Each row was made from one walk, in order. Every step used is in the known rows, and no mark comes twice. Write each row's walk.
Known rows:
muted/viril/sefu/madifo: [ -1   1  13 -11 -38  -7   7   2   3  10  -9   2 -25  10  -5   2   2  -9
   2 -11   9   9 -24  15 -10   9  -9  -3  -7  -6  13   3  13  -2  -1   0
  14 -12   4   4   1]
sefu/viril/dade/madifo/vire: [-10   6  28   2 -14   5   5   5  15  -4 -18   1  -3  10 -20  -7  -4  12
 -16  -8  14  14 -11  12 -17  21  19  -9   0 -21  10  14  16   6  -1  -1
  -4  -1  -8   3   7]
muted/viril: [ -7   7  -1 -13 -11  -1  -1   2   6   0 -10  -1 -32  10 -29  -5  -2  -6
  -3  -2   3   7   0   9  -6   4  -6  -7   3  -5 -11   3   1  -1   4  -4
   7  -9  12   3  11]
gapo/vire/pape/dupib: [  2   7  21 -10   7 -14  25   1  16  -3   7  -3  -3   3  -8  13  23  10
   2  12  -8   6  21   5  10   2   7  -3  25  -9  10  -1  21  -2   3  -6
   3  17  28 -13   7]
dade/madifo/vire/gapo/dupib: [ -2   7  13  -5  12  11  14  -1  16 -20  -6  -3   1  11 -18   1   5  13
 -10   5   3  14   8  15   3   4  12   0  16 -12  13  22  20  -1  -2  -6
   5   9   3  13   3]
vire/pape/dupib/gapo: [  0  -2  18  -3   8 -16  16   3   9   2   0   1  -6   8   9  15   9   4
  -5   3  -8  12  14  -9   2   0  30  -6  20  -3   7  -6  15   5   6  -9
  12  34  13   4   6]
sefu/viril/dade/madifo/muted: [ -1   3   9   7 -19   7  -3   7  10  -5 -24   1   8  12 -29  -3  17  11
 -17  12   9  10 -39  21 -18  17  21  -7   0 -21   7   9  14   5  -2   1
  -3   8   4   4   1]
madifo/muted/viril/dade: [ -4   3  15  -6  -5   3  -9   4  11   1 -20   3  -4  13 -42  -7  17   5
  -9   8   4  13 -36  14  -5   9   8  -8   2 -16  -6  -1 -10   4   2   0
   5   5  10  -4   4]
pape/dupib/gapo/vire/kitil: [  1  -5  39   0  22   7  14   0   7   0   3  -2   2   9  28   4  16  11
   4  -5 -16  -3  16  -6  10  -1   7  -2   6   4  -1  10  26   1  -3  -2
   8  22  19 -14  10]
viril/muted/madifo: [  0  -6   8  -2 -25  -6   3   2   5  10 -23   7 -31  12 -33  -3   4  -1
  -4  -5  11   2 -12  11   0   6 -14  -8   0  -3  -1   9  21  -2  11  -5
   9 -33   5 -10   4]
muted/viril/sefu: [ -7   4  20 -17  -1   0   1   2   1  -3  -3   4 -40  10 -21   0   7  -9
  -1   1   7   2   4  10  -8   1  -2  -5  -3 -17  -8  -4   0  -4   2   6
  17   5   6   0   5]
viril/dade/madifo: [ -5  -4   0   2  -2  -2   0   7   3   2 -13   0   8  11 -26  -1   5  14
 -13   3   2  10 -16   7  -8  12  23  -8  12 -16   7  -1  11   6  -4   2
   4  -3  11   2   5]
gapo/dupib/pape/vire: [  5   3  15  -1  16  -6  23   0   4  11   0   0  -9   5  21  -4  25  10
 -13  -1   1  11  25   4   4  13  13  -2  26  -6   4  30   6  -3  -1  10
   3  11  12  -2   1]
vire/gapo/dupib/pape: [  5  -8   4  -2  25   2  18   1   3   1   8  -2 -12  14   5   2  25   8
  -8   3  -5   9  12   5   9  -1  25   4  26   0  13  24   7   0   1  -6
   5  32   4  -2   2]
pape/vire: [ -1   8  10   0   7  -8  17   0   4   3  -6   2   3   1  13  -6  10   6
 -10   1   0  10   8   4   3  14  -6  -6   8  -8 -10  11  16  -2  -1  15
   3 -17  17   3   2]
viril/sefu: [ -2  -1  19  -7   9   1  10   2  -1  -6   2   6 -19   8   1   2  16  -4
  -3   5   3   2   5   8   0   1   5  -3  -3 -13   2  -3   9  -3  -1  12
  12   9  -1   0   1]
sefu/madifo/dade: [  6   4  12   5 -26 -19  11   1   9   4 -16  -3  11  12   4   0   7  -5
  -6  -2   6  19 -29   5   8  18   4  -7  -7  -6  24  33  17   5  -5  -8
  -3 -23   7   7   4]
sefu/viril/muted/madifo: [ -1  -3  18   0 -39  -5   2   4  10  17 -23   7 -41  12 -32  -6   1  -2
  -3  -7  16   1 -23  13 -10  12 -17  -9  -4   1  -3   8  21  -1  10  -7
   8 -29   2 -10   4]
sefu/madifo: [  4  -3  -5   1 -33  -7  14   1   4  10  -9  -1   1   9   8   2   2  -1
   0 -12   2  13 -27  11  -1  10   0  -3  -2   8  18   8  22   2  -2  -1
   0 -20   3   5   2]
madifo/sefu/viril: [ -1  11  16  -2  -8   5   9   4  11   1  -4  -1 -28   8 -12  -5  13  -5
  -5   4   7   4 -17  15 -15  10  -2  -1   3  -5   6   5   5  -1  -1  -1
  -2   8  -5  13   2]
kitil/vire: [ -1   4 -15   2  13   0  13   3   1   3   3  -2   0   9  -2  -8   5  -8
  -9   0   1   5  12  15  15   1  13  -6   0   6  -2 -17  19   0  -3   9
  -7  -9  13 -10   6]
muted/madifo/dade: [  2   4  20   0 -17 -15   7   1  12   1 -22  -1 -10  11 -17  -4   0  -6
 -10   6  10  13  -9   2   7  16   0 -11  -2  -9   8  38  13   2   2 -11
   1 -28  11   2   7]
viril/muted/madifo/sefu: [  0   4  12  -7  -5   1   5   2   8   0 -20   3 -35  11 -42  -2  16  -6
  -8   8  11   0 -14  16  -3   1 -15  -2   9 -18  10   8  10  -6   8  -6
   7 -21  -4   7  -2]
dupib/gapo/vire/pape: [ -2  -6  26  -1   9   3  21   0   5   0   0   0 -12  11  -5   9  17   4
  -1   4 -13   8  30  -7  12   1  15  -1  30  -7  23  -6  35  -1   4  -7
   7  27   1 -18  13]
kitil/vire/pape/dupib/gapo: [  0   1  13  -1  12 -16  18   4   9   6   4  -1  -3   8  10  13   8   0
  -8   3  -8  11  21  -3   8  -1  34  -7  19   0   6 -14  19   5   4  -7
   8  30  17  -1   5]
dade/viril/muted/madifo/vire/pape: [-13   2  14  -4 -16  -7  15   0  11  -3 -19   3 -26  11 -40   2   3   0
  -4 -11  12   9  17  12   5  14  -1  -5  12 -32  15   9  40  -4  16 -17
  10  -4   2 -17   7]
madifo/dade/viril/sefu: [ -8   8  18  -3   7  -2   4   3  -2  -9  -7   2 -13  10 -17   2  13 -10
  -5  12   7   6   7  10  -2  12   9  -3 -11 -31   1  11  15   1  -3   3
  13  12   8  -2   1]

Write each row's walk:
[ -1  -5  17   2  26  -7  20  -1  -1  11   4  -1   0   5  40  -7  21  11
  -5 -17  -6  -1  13  -4  13  12   6  -2   8 -12  -8  26  19  -2  -1   6
  10   6  26 -10   2] -> dupib/pape/vire/kitil
[ -1   1   0   5  -8   5  -1   6   7 -10 -25   1  15  12 -29  -2  18  11
 -17  13   5  11 -32  19  -9  12  23  -6   3 -25  10  10  14   3  -1   1
  -3   6   4   5   1] -> viril/dade/madifo/muted
[ -2   4  29   1   1   3   1   6  14   8  -6   3  -8  11 -24  -5  22   6
  -8   8   5  10 -37  12 -10  12   8  -5   6  -9   6  -4  -8   5  -3   5
   1  13   1   2   0] -> madifo/sefu/viril/dade
[ -4   5  14   2 -14   0  -1   7   3   5 -16   4 -30  12 -37  -4  17   1
  -8   2  13   0 -26  17 -14   8  -2  -4   2 -20   7  -4  17  -1   2  -2
   4  -8  -9   3   0] -> dade/madifo/sefu/viril/muted
[ -5   8   6  -6  -6   3   1   3   5  -1 -23   2 -35  11 -50  -2  12  -8
  -8   8  12   0  -8  20  -7   5 -13  -2   7 -25   9   7  15  -5   9  -9
  10 -16   1   6  -2] -> dade/viril/muted/madifo/sefu
[  0  10  22  -5 -25   4   9   4  16   6 -12   0 -39   8 -21  -5   5  -7
  -6   3  12   2 -17  18 -19  12 -10  -4   4  -2   6  13   7  -2   4  -6
   1  -6  -1  13   2] -> muted/madifo/sefu/viril
[ -6  11  -5  -9 -23   4  -6   4   8 -10 -25  -3 -23  12 -43  -5   1  -2
 -12   6   8   7 -14  20 -16   9   5  -8   2 -23  -5  12   8  -2   4  -8
   4  -6  10  10   7] -> dade/madifo/muted/viril
[ -1   6  18   1 -10  -1   1   5   4   6 -12   5 -31  12 -30  -4  23  -2
  -5   2  11   1 -24  16  -8   5  -8  -3  -1 -14   4  -7  12  -1   3   0
   4  -6 -11  -1   0] -> madifo/sefu/viril/muted
[ 3  7 12 -5 23  3 19 -3 13 -8  0 -1  8  7 -2  0 17 13 -7 11 -4 14  4 12
 11  4  0  1 21 -4  0 17 14 -4 -2  5 10  4 20 10 -2] -> pape/vire/gapo/dupib
[ -4   6  22 -14  -4   5  -1   2   4 -10 -12   5 -33  10 -28  -1  16  -9
  -4  10   9   3  -9  18  -9   3   0  -4  -7 -24  -5   2   1  -5   3   5
  13  10   2   2   2] -> madifo/muted/viril/sefu
[-10   4  21   1  -3   5   6   4  12 -10 -18   1   4  10 -22  -5  -2  12
 -16  -4  11  15  -2   9  -9  15  20  -9   4 -24  12  15  17   4  -1  -1
  -3  -4  -8   3   6] -> viril/dade/madifo/vire
[  6   2  -5   4 -32   2   9   1   8  -4 -21   0   8  11  -2   0  16  -1
  -7   1   6  12 -42  23  -4  11   5  -2  -8  -6  19  17  22   0   1  -1
  -6  -7  -3   6  -1] -> sefu/madifo/muted
[ -2   8  28 -13  -3   9  12  -2  18 -12  -5   0 -16  12 -17   1   6   3
  -3   0   8  15  -8  20   2   4  -2   1   8 -12  15  20  13  -4   0  -7
  14   7   3  11  -1] -> muted/viril/sefu/madifo/vire/gapo/dupib
[ -4   1   2  -3 -27  -3  11   3  -1   7  -8   2 -11   9  -2   5   4  -8
   1  -8   7   8 -19  17 -10  14  -1   0  -9 -12  17   2  26   0  -2   2
  13  -3   5   3  -3] -> dade/viril/sefu/madifo
[  1   5   4  -9   4 -24  22   2  14  -2   7  -3  -1   3  -6  12  18   8
   0   7  -4   9  11   5   8   3  13  -5  19 -11   4  -1  14   0   6  -8
   6  15  29  -3   3] -> vire/pape/dupib
[ -3   1 -12  -1  11 -10  23   1   3   4   7  -3  -2   9 -12   0  13  -4
  -4  -3  -3   7  22  10  22   3  17  -3  18  -9  13 -20  29  -3   4  -4
   1   7  19 -18   7] -> kitil/vire/pape
[ -4   9  32  -9 -24 -22  19   2  24   3  -9   2 -23   4 -23   7  10   7
  -2  -4  12   8   2  12  -3  13   2  -9  11 -19   6   9  23  -1  13 -15
   6   2  17  -9   3] -> sefu/viril/muted/madifo/vire/pape/dupib
[ -2  -1  11  -1  29  -6  23   0   0  -1   7   2   6   6  12   0  10   8
 -13   8  -7   8  -5  -2  11   7   7   1  18 -14  -6  14  25  -2   4   3
  10   3  21   3  -4] -> dupib/pape/vire/gapo
[ -2  -2  17  -3   7   1  23  -1   6  -3   3  -2  -9   9 -13   5  20   6
   2   7 -10   6  27   2  15   3   3   0  27 -10  21  -3  34  -4   3  -6
   3  13   9 -22  12] -> gapo/vire/pape
[ -2   2  14  -5 -23  -1  -6   4  12   7 -23   2  -2  13 -36  -3  14   4
  -8   1   6  16 -50  17  -7  12   6  -8  -1 -14   4   2  -5   4   1  -1
   5  -4  10  -3   1] -> sefu/madifo/muted/viril/dade
[  1   1  12   1  15 -11  22   2  -2  11   0   2  -8   4  23  -5  18   6
 -14  -3   0   8  16  -1   2  14  11  -3  19  -8  -2  23  12  -2   1  10
   2   1  11  -4   1] -> dupib/pape/vire
[  3   2   3  -5  21   7  14  -2  12 -11   3  -1   2  11 -12   3  15   9
  -3  10  -4  12   0  13  11  -2   6   2  17   1   6  11  11  -1  -2  -1
   8  14  12  10   2] -> vire/gapo/dupib
[  5  -5  -2  -1  31   3  20   2   2   4  13  -3 -10  14   5  -1  22   3
 -11   3  -4   8  17   8  15  -2  30   4  25   2  12  14  10   0   0  -3
   1  29   9  -8   1] -> kitil/vire/gapo/dupib/pape
[-12   5  20  -2 -20   4   5   2  11  -5 -30   6 -28  12 -35  -7  -7  -1
  -9 -11  19   7   3  16  -7  14  -9  -8  -8 -21   2  20  30  -1  12  -9
   4 -25  -8  -7   5] -> dade/viril/muted/madifo/vire
[ -6   7  23 -10  10  10   5   0  20 -14 -10  -2  -3  13 -38  -2   5  15
 -10   6   5  16  -4  16  -1   6  11  -3  18 -18   8  17   7   1  -1  -8
  10   9   9  10   4] -> muted/viril/dade/madifo/vire/gapo/dupib
[ -1   8   0  -9 -38   0  -1   2  11  -1 -25  -1 -20  12 -29  -4   5  -7
  -5  -1   8  11 -33  22 -12   9  -5  -6  -5 -10   3  13   8  -2   4  -8
   3 -13   6   7   4] -> sefu/madifo/muted/viril
[ -4   0  32  -5  -5 -14  17   3  17   1 -10   2 -18   8   3  13  -1   3
  -8  -3   0  14  18  -5  -3   6  23  -9  17  -8   9   9  20   4  11 -15
  11  21   7   5   7] -> muted/madifo/vire/pape/dupib/gapo
[ -2  -1  14   4 -15  -3   1   5   2  11 -13   7 -25  12 -23  -5  15   3
  -3  -5  10   2 -25  12  -5   8  -6  -6  -7  -4  -4  -8  18   1   3   3
   4 -12  -6 -11   4] -> sefu/viril/muted
[ -1   4   3   1 -28   5   6   2   3  -7 -20   3   0  11 -10   3  18  -6
  -6   5   9   9 -35  27 -11  13   4   0 -14 -21  17  12  25  -1   0   2
   4   5  -1   4  -5] -> dade/viril/sefu/madifo/muted
[ -1   9  15  -8 -16 -23  27   1  22  -2   0  -3   1   3   0  11  10   7
  -1  -5   4  15   3  10   4  11  11  -5  14 -15  18  10  22   0   7 -12
   2   5  19   0   2] -> sefu/madifo/vire/pape/dupib
[  0   5  21  -8   7  10  16  -3  21 -15  -9   0  -9  11 -19  -1   4   9
  -6   5   6  14   5  16   6   3   0   0  13  -4   8  27  17  -3   4  -9
   7   2   5   9   3] -> muted/madifo/vire/gapo/dupib
[-10   4   6  -6  11   5   5   3  -5  -8  -1   4 -21   9 -16   2  10  -8
  -2   6   4   1  12  14  -7   7   6  -1  -7 -24  -3  -5  17  -1   0   7
  15  18   6  -2   0] -> dade/viril/sefu
